What can hang from each mark:
z290: z279 z466 z961
z279: z113 z290 z318 z652
z318: z279 z466
z961: z466
z652: z279
z466: z318

Known rows, with every way that one mark hangs from another:
{z652 {z279 z113}}: [  7.0 -18.5  26.3   5.5 -43.3  19.0  -5.6 -12.7  22.4  -7.9   0.7  31.0
 -11.7 -24.9   3.8 -34.7 -29.7  12.7 -12.1   3.5 -11.2 -10.4   3.3   6.9
  46.8]
{z290 z466}: [  5.3 -49.0  21.6  -3.0 -42.8  13.1 -14.9 -15.5  16.8  -1.3  -2.6  24.1
  13.4 -21.0  18.4 -19.5 -26.5  10.4  -2.5  -6.9  -5.4 -13.1  10.4   0.2
  55.7]
{z961 {z466 {z318 z279}}}: [ -2.3 -46.7  21.3  20.8 -32.0  -1.2  -1.8 -15.5  14.3 -19.6  -4.8   9.7
   9.5 -50.5   5.8  13.0 -17.3  16.7   0.4   4.6 -17.7  -3.9  -7.1 -24.1
  48.9]
{z961 {z466 {z318 {z279 z290 z652}}}}: [  9.1 -19.8  15.7  16.3 -36.7 -12.2 -30.0 -14.1   6.0 -29.4  -5.8  17.3
  15.1 -42.1 -15.3  12.0 -19.5  18.6  -2.3   3.6 -29.5  -1.2   1.0 -26.7
  25.5]
{z318 {z279 z113} z466}: [-12.9 -11.1  24.1  -1.4 -38.5   1.8 -32.9 -13.9  26.8 -29.7 -23.2  37.0
  11.6 -38.2   6.8 -14.8 -33.1  14.4   4.2 -14.3 -16.4 -23.0 -29.3  -1.4
  45.3]
{z290 {z279 {z318 z466} z652} z961}: [ 11.2  26.8  13.9 -11.4 -18.3  51.1 -27.1 -16.7  -7.4 -25.3 -48.0  30.4
  21.3  -0.9  -0.1 -18.3 -25.9  -1.4  -1.3  -3.7 -20.4 -24.0 -10.2  -8.4
  22.1]
{z279 z290}: [ 12.3  -8.2  11.0   1.3 -47.4  16.6 -22.4 -11.1  29.5 -14.2   9.7  22.0
  10.9 -31.3  -6.8 -10.5 -23.2   7.2  -8.8   1.8 -14.1 -11.3  30.8  -4.3
  46.8]
{z290 {z279 z113 {z318 z466}} z961}: [  1.6  18.3  29.3 -14.4 -16.7  54.0 -21.7 -14.5  12.1 -24.8 -38.9  26.2
  19.1   0.7  -5.7 -14.7 -26.3  13.4 -11.1   3.2 -16.8 -28.6 -35.8  -9.5
  24.3]
{z279 z113 z290 z318 z652}: [ 13.4  14.7  22.0 -13.2 -42.7  -1.8 -37.7  -5.4  13.5 -27.3 -22.2  31.0
  19.3 -12.0 -35.3 -13.5 -31.9   1.1  -7.4  16.8 -33.2  -7.3  18.2  -7.4
  27.9]
{z652 {z279 z290 {z318 z466}}}: [ 17.2   4.2  22.2   5.8 -40.6  21.9 -24.7  -5.9   1.3 -25.2 -11.1  11.5
  -6.8 -18.1 -18.7 -12.5 -16.6  -7.7 -27.5  13.8 -26.6 -12.8 -19.6  10.9
  49.2]
{z961 {z466 {z318 {z279 z113}}}}: [ -4.2 -41.8  29.9  16.5 -30.4  -6.4  -9.1 -15.5  23.4 -24.4 -10.1  13.9
  10.6 -43.8  -5.2  10.8 -24.4  29.8  -3.1  10.1 -22.3  -4.6 -20.5 -20.6
  38.8]
{z652 {z279 {z290 z466} z318}}: [ 22.5 -25.9  29.3  -2.2 -39.3  11.2 -19.1  -5.7  -4.3  -6.3  -3.9   9.4
  -8.4  -4.6 -12.9 -10.9 -13.7  -2.0 -29.5  21.2 -25.5 -13.8 -19.0   8.3
  49.0]
{z318 z279}: [ -1.2 -23.6  12.3   1.9 -42.2  -3.8 -11.8 -14.1  24.1 -13.7  -7.3  25.8
   8.6 -47.1  13.2 -17.0 -25.2   0.3  15.4  -9.1  -9.3 -15.9   6.7  -9.1
  52.1]
{z279 {z290 z961}}: [ 12.7  10.0   6.8   0.8 -33.2  39.4 -22.4 -12.3  21.7 -14.8   9.7  23.5
  29.7 -15.2  -3.2 -14.9 -19.4  11.7 -20.1  -4.3  -2.4 -17.0  31.6 -11.1
  32.8]
{z466 {z318 {z279 z113}}}: [ -5.3 -23.2  26.0   7.0 -32.9  -6.9  -6.9 -21.4  27.1 -12.1 -22.2  27.1
  10.0 -42.8  -3.3   0.0 -33.5  19.7   8.3   0.3 -19.9  -6.6 -13.8 -18.8
  40.7]
{z652 {z279 {z290 {z466 z318}}}}: [ 19.1 -31.9  26.2  16.1 -31.1  19.8 -11.5 -17.6   3.6   3.2   0.0  13.5
  -8.1 -19.6  -7.0  -2.7 -21.5  17.0 -27.8   9.8 -22.3  -3.7 -11.2   5.0
  41.6]
{z290 {z279 z318} z466}: [ 10.1 -32.5  31.6  -8.1 -26.7  25.3 -11.0 -16.9  -1.9  -5.1 -26.4   9.5
  -1.5  -5.9   9.6 -10.0 -17.8   2.9  -1.6   9.5 -19.0 -18.4 -20.1  -7.0
  46.1]
{z652 {z279 z113 z318}}: [  9.2 -15.5  34.2  -1.0 -39.7  13.0  -1.8  -5.7  12.2 -13.4 -16.5  20.7
 -11.7 -17.4 -13.6 -26.4 -24.1  -1.7 -13.5  20.1 -19.8  -9.9  -8.4  -0.7
  47.9]
{z290 {z279 z318} z961}: [ 10.1   7.5  20.3 -10.3 -19.8  51.6  -1.7 -19.1   5.5 -11.1 -21.4  15.2
  13.7  -2.6   4.1 -15.5 -13.3   2.5  -3.4   8.2 -10.4 -17.8  -0.7 -18.6
  30.9]
{z961 z466}: [  0.9 -45.5  16.4   5.3 -49.2  15.0  -7.4  -8.8  20.1 -22.4  11.5  11.0
  11.9 -34.6  12.1  -7.5 -16.7  11.2  -3.7   3.0  -6.0 -11.3  27.4 -13.4
  56.4]

Rows:
[  4.4  29.5   3.7  -2.0 -28.0  18.0 -54.0 -12.8   6.0 -33.3 -21.4  41.1
  35.4 -20.3  -6.2 -18.6 -26.6   8.8  -7.4 -24.1 -15.5 -24.5  -9.2  -4.8
  18.8] => {z318 {z279 {z290 z961} z652} z466}
[  7.8 -16.4  36.9 -17.7 -24.7  16.2 -31.4 -11.3  -3.0 -16.0 -41.0  28.7
   0.9   3.6  -6.6 -22.3 -34.0  12.3   2.1   8.5 -31.6 -17.2 -21.6  -8.5
  25.4] => {z290 {z279 z113 z318 z652} z466}
[ 10.4 -23.8  17.9  -5.8 -30.2  26.4 -32.7 -21.9   1.3  -5.7 -17.9  32.4
   0.8 -11.1  15.7 -26.6 -32.3  13.6  12.3 -13.1 -16.3 -19.8   1.5  -2.0
  37.2] => {z290 {z279 z652} z466}
[  5.2   6.2  16.4  -6.2 -39.2 -15.0 -45.2  -9.1  18.9 -30.9  -8.7  42.9
  14.0 -31.8 -17.0 -22.9 -28.8  15.0   5.0  -7.8 -23.6 -12.7   2.4  -9.5
  25.8] => {z318 {z279 z113 z290 z652}}
[ 17.3   1.8  32.0  -1.8 -39.6  11.9 -13.1  -6.0  11.2 -19.4  -3.8  17.8
 -12.1 -10.7 -29.5 -18.7 -16.1   5.8 -25.4  27.4 -25.6 -11.0 -12.9   1.8
  38.0] => {z652 {z279 z113 z290 z318}}
[ -7.6  -2.0  17.5  -1.9 -38.8  -5.6 -44.5 -11.2  17.3 -34.1 -36.0  47.8
  17.5 -33.2   1.5 -24.8 -42.2  11.0  10.4 -16.7 -20.3 -20.7 -20.1   0.5
  32.4] => {z318 {z279 z113 z652} z466}
[  6.2  -4.3  34.7   1.5 -41.3  19.4 -11.7  -5.9   9.3 -24.1 -30.3  21.6
  -6.4 -18.7 -13.4 -21.9 -26.6  -0.3 -20.0  15.1 -23.4 -16.5 -32.7  11.8
  49.4] => {z652 {z279 z113 {z318 z466}}}
[ 11.7 -27.9  30.0  -8.4 -44.7  13.4 -36.7 -11.7  23.0 -15.4   1.5  29.1
  12.3 -13.0  -6.0 -12.5 -26.6  22.8 -22.0   2.7 -18.4 -17.3  -4.1   0.8
  40.1] => {z279 z113 {z290 z466}}
[ -1.2  -4.6  29.2  -8.4 -44.6  15.4 -20.8  -5.8  17.7 -28.4 -31.6  23.5
  18.7 -20.5 -13.0 -10.0 -30.9  -1.0  -8.5  11.2 -21.5 -15.0 -15.8  -2.2
  52.4] => {z279 z113 {z318 z466}}
[  8.5  -7.7  12.1  10.2 -11.7  50.0 -12.2 -19.5  -1.2 -18.1 -17.5  18.2
  18.7 -15.0   6.9  -1.8 -22.3  27.7  -3.5   2.3 -15.9 -11.1   9.3 -30.0
  14.3] => {z290 {z279 z652} {z961 {z466 z318}}}
[  4.4 -34.9  17.1   7.5 -33.2 -14.5 -20.3 -20.9  -0.2  -5.0 -34.9  32.0
  17.5 -31.9   9.6  -2.8 -36.2  12.0  11.1  -9.1 -24.1  -6.2 -13.8 -13.2
  35.1] => {z290 {z466 {z318 {z279 z652}}}}
[ 18.9   7.5  11.5  -8.5 -47.4   3.9 -28.9  -6.2   5.6 -24.0 -19.0  27.0
  17.0 -15.1 -26.8 -11.6 -26.7 -11.4  -1.0  16.1 -30.4  -3.6  28.3 -12.2
  36.6] => {z279 z290 z318 z652}
[  9.3  11.4  19.7  -6.7 -30.3  28.5 -28.3 -14.5  -3.1 -24.6 -41.8  26.7
   1.9 -16.5  -3.2 -18.1 -26.0  -7.7  14.0   1.8 -27.4 -19.9 -12.0  -9.3
  36.7] => {z290 {z279 {z318 z466} z652}}
[ 18.8  -8.1  33.3 -22.0 -42.2  -3.8 -44.0  -2.2   5.6 -25.1 -26.9  31.1
  20.0   2.5 -30.3 -10.1 -29.3   7.4 -17.8  17.3 -30.5 -11.6  -5.4  -3.3
  25.8] => {z279 z113 {z290 z466} z318 z652}
[ 13.6  -9.4  32.4 -23.7 -28.7  25.3 -29.8  -7.6  10.1 -16.9 -16.5  25.1
  33.0  12.1 -22.2  -5.7 -19.7  15.5 -37.9  19.7 -21.9 -17.3 -17.6  -6.6
  21.9] => {z279 z113 {z290 z466 z961} z318}
[  1.7 -11.6  25.5  -2.6 -27.7  13.5 -37.5  -7.8  22.5 -34.3  11.5  19.8
  29.4 -21.7 -11.0  -5.6  -9.8  31.6 -24.6   1.0  -7.7 -18.2 -15.1 -18.4
  17.3] => {z318 {z279 z113 {z290 {z961 z466}}}}
[  8.2 -37.5  25.1   7.3 -19.7  35.2  -5.3 -26.6   6.9   7.5 -20.7  14.3
  -4.4 -20.5  16.5   1.6 -31.8  22.9   1.0   0.5 -20.4 -10.8 -13.6 -16.0
  44.8] => {z290 z279 {z466 z318}}
[ 16.7 -10.9  29.5  -6.7 -26.2  40.5 -28.1  -9.6  11.1  -5.2   5.9  30.5
   9.8   9.1  -6.3 -30.2 -18.9  28.1 -43.3   3.9 -11.5 -18.9 -20.8   9.9
  22.8] => {z652 {z279 z113 {z290 z466 z961}}}
[  8.1 -28.7  39.4 -16.6 -25.0  22.7 -15.2 -12.3   6.8  -8.9 -29.3  18.9
  -0.8  -1.2  -0.3 -13.1 -25.9  13.7  -8.0  11.0 -23.2 -20.8 -35.4  -9.5
  36.8] => {z290 {z279 z113 z318} z466}
[  9.8  11.3  17.7 -11.0 -32.1  36.1 -31.2  -9.6  30.7 -18.5   4.1  34.5
  29.2  -9.4 -12.3 -19.4 -22.1  21.1 -25.9   3.9  -7.9 -16.9  14.7 -10.3
  27.8] => {z279 z113 {z290 z961}}
[  2.4 -36.3  16.7  14.1 -36.0 -11.6 -14.7 -16.5   4.7 -22.2 -19.2  17.8
  15.0 -44.7   2.7   4.4 -26.0  15.3   8.9  -1.3 -23.4  -0.5   3.0 -24.8
  36.4] => {z961 {z466 {z318 {z279 z652}}}}
[  2.9 -16.6  28.4   6.0  -9.0  56.1  -4.9 -18.3  14.3 -18.0  -8.3  13.5
  14.0 -10.3   3.2   3.8 -21.2  42.0 -14.8   9.9 -16.8 -13.1 -14.5 -30.5
  16.8] => {z290 {z279 z113} {z961 {z466 z318}}}
[ 19.5  -3.0  10.7 -12.1 -32.2  27.4 -42.7 -13.9   4.8 -14.3  -7.0  38.7
  38.0   2.7  -1.2 -20.3 -27.9  16.4 -18.8  -4.8 -12.3 -16.4  17.1  -1.9
  19.7] => {z279 {z290 z466 z961} z652}
[  9.7  24.4  23.5 -14.1 -30.7  35.6 -37.0  -7.8  16.0 -34.0 -24.3  26.4
  33.0  -2.5 -30.5  -2.4 -21.3   9.1 -33.9  13.0 -18.7 -22.6 -16.1  -2.1
  25.5] => {z279 z113 {z290 z961} {z318 z466}}
[  9.6 -27.4  29.1   0.5 -34.9  10.9 -25.5 -15.2  23.3  -6.8 -11.1  24.6
  15.7 -19.6 -15.9  10.1 -31.4  28.8 -25.0   7.8 -25.1  -3.7 -11.4  -6.8
  34.2] => {z279 z113 {z290 {z466 z318}}}
[ 12.7   2.5  18.8  -8.9 -30.7  20.9 -15.9 -16.5  -4.3 -16.7 -30.1  19.2
  -0.7 -13.8  -2.7 -20.4 -25.6  -5.2  16.0   7.4 -21.7 -12.3  10.4 -15.6
  37.0] => {z290 {z279 z318 z652}}
[ 19.5 -20.2  39.3  -8.1 -37.0   9.6 -22.5  -4.7   1.7 -13.1  -7.5  18.1
  -5.8   0.2 -25.2 -16.3 -15.1   6.8 -35.8  24.9 -27.5 -12.7 -30.3   7.5
  33.5] => {z652 {z279 z113 {z290 z466} z318}}
[ 14.7 -15.6  26.8  -3.4 -33.5   6.2 -35.0 -13.6   9.5  -8.0 -20.1  40.4
  20.7 -11.2 -18.9  -1.5 -38.6  26.6 -12.5   7.0 -31.4  -1.6  -0.2 -10.4
  20.9] => {z279 z113 {z290 {z466 z318}} z652}
[ 19.7 -11.5  20.7 -13.6 -29.4  25.8 -24.1 -11.1   2.8 -11.6 -12.7  17.4
  35.1   9.4 -12.1  -1.5 -14.3   3.5 -33.9  12.8 -15.1 -17.4  -2.7  -7.5
  31.5] => {z279 {z290 z466 z961} z318}
[  5.7   1.2  15.3  -4.8 -46.9  10.9 -25.4  -7.2   3.7 -26.0 -38.1  27.9
  20.1 -22.9  -7.4 -11.5 -37.5 -14.6   2.5   1.4 -23.4 -13.1   7.7  -1.5
  47.9] => {z279 {z318 z466} z652}
[  8.9   2.4   5.8  -0.1 -40.0 -12.2 -42.6 -11.1  14.6 -23.9  -5.6  33.9
  12.9 -35.1  -7.2 -21.0 -25.2   4.3   8.1  -9.0 -21.3 -13.0  13.9  -7.7
  33.1] => {z318 {z279 z290 z652}}
[  6.0  -6.4  14.6  -3.3 -20.2  51.2 -25.6 -10.5  -0.1 -22.6  -3.1  23.1
  14.3  -9.7  14.6 -22.2 -20.1  19.9  -4.3  -4.6  -9.4 -24.0  17.2 -21.9
  17.2] => {z290 {z279 z652} {z961 z466}}
[  5.8 -19.5  18.4   0.5 -17.6  59.6 -10.3 -15.6  11.5 -21.0   8.5   9.6
  11.6 -11.3  19.5 -12.8 -10.6  23.6  -8.9  -1.3  -4.9 -21.5   4.5 -20.9
  33.7] => {z290 z279 {z961 z466}}
[  2.4  15.1  15.5  -6.1 -38.5  -6.7 -64.1 -10.5  18.1 -38.2 -21.2  44.6
  17.1 -33.3 -15.8 -17.5 -35.2  14.3  -1.1 -15.2 -25.9 -21.4 -19.7  -1.4
  23.7] => {z318 {z279 z113 z290 z652} z466}
[ 16.1 -26.1  26.3 -10.0 -43.3   7.2 -25.4 -10.2   5.4 -12.2  -9.0  13.8
  16.4 -10.9 -14.9   1.1 -17.6  -1.6 -22.7  15.9 -23.9 -10.3  -3.6  -1.8
  46.3] => {z279 {z290 z466} z318}
[ 11.9   1.4   9.8  12.3 -32.0  -8.8 -31.9 -19.6  11.3 -17.0 -17.4  28.6
  15.3 -40.9 -15.9  -1.4 -31.7   7.9   6.3  -1.2 -25.7  -3.0   7.2 -18.4
  29.1] => {z466 {z318 {z279 z290 z652}}}
[ 13.1  -4.0  20.5 -17.3 -12.7  41.9 -21.9 -18.9 -12.8 -11.0 -37.2  26.9
  23.9  12.6   6.8 -21.7 -21.4   2.2  -4.9   5.3 -18.8 -21.3 -12.7 -10.8
  18.9] => {z290 {z279 z318 z652} z466 z961}
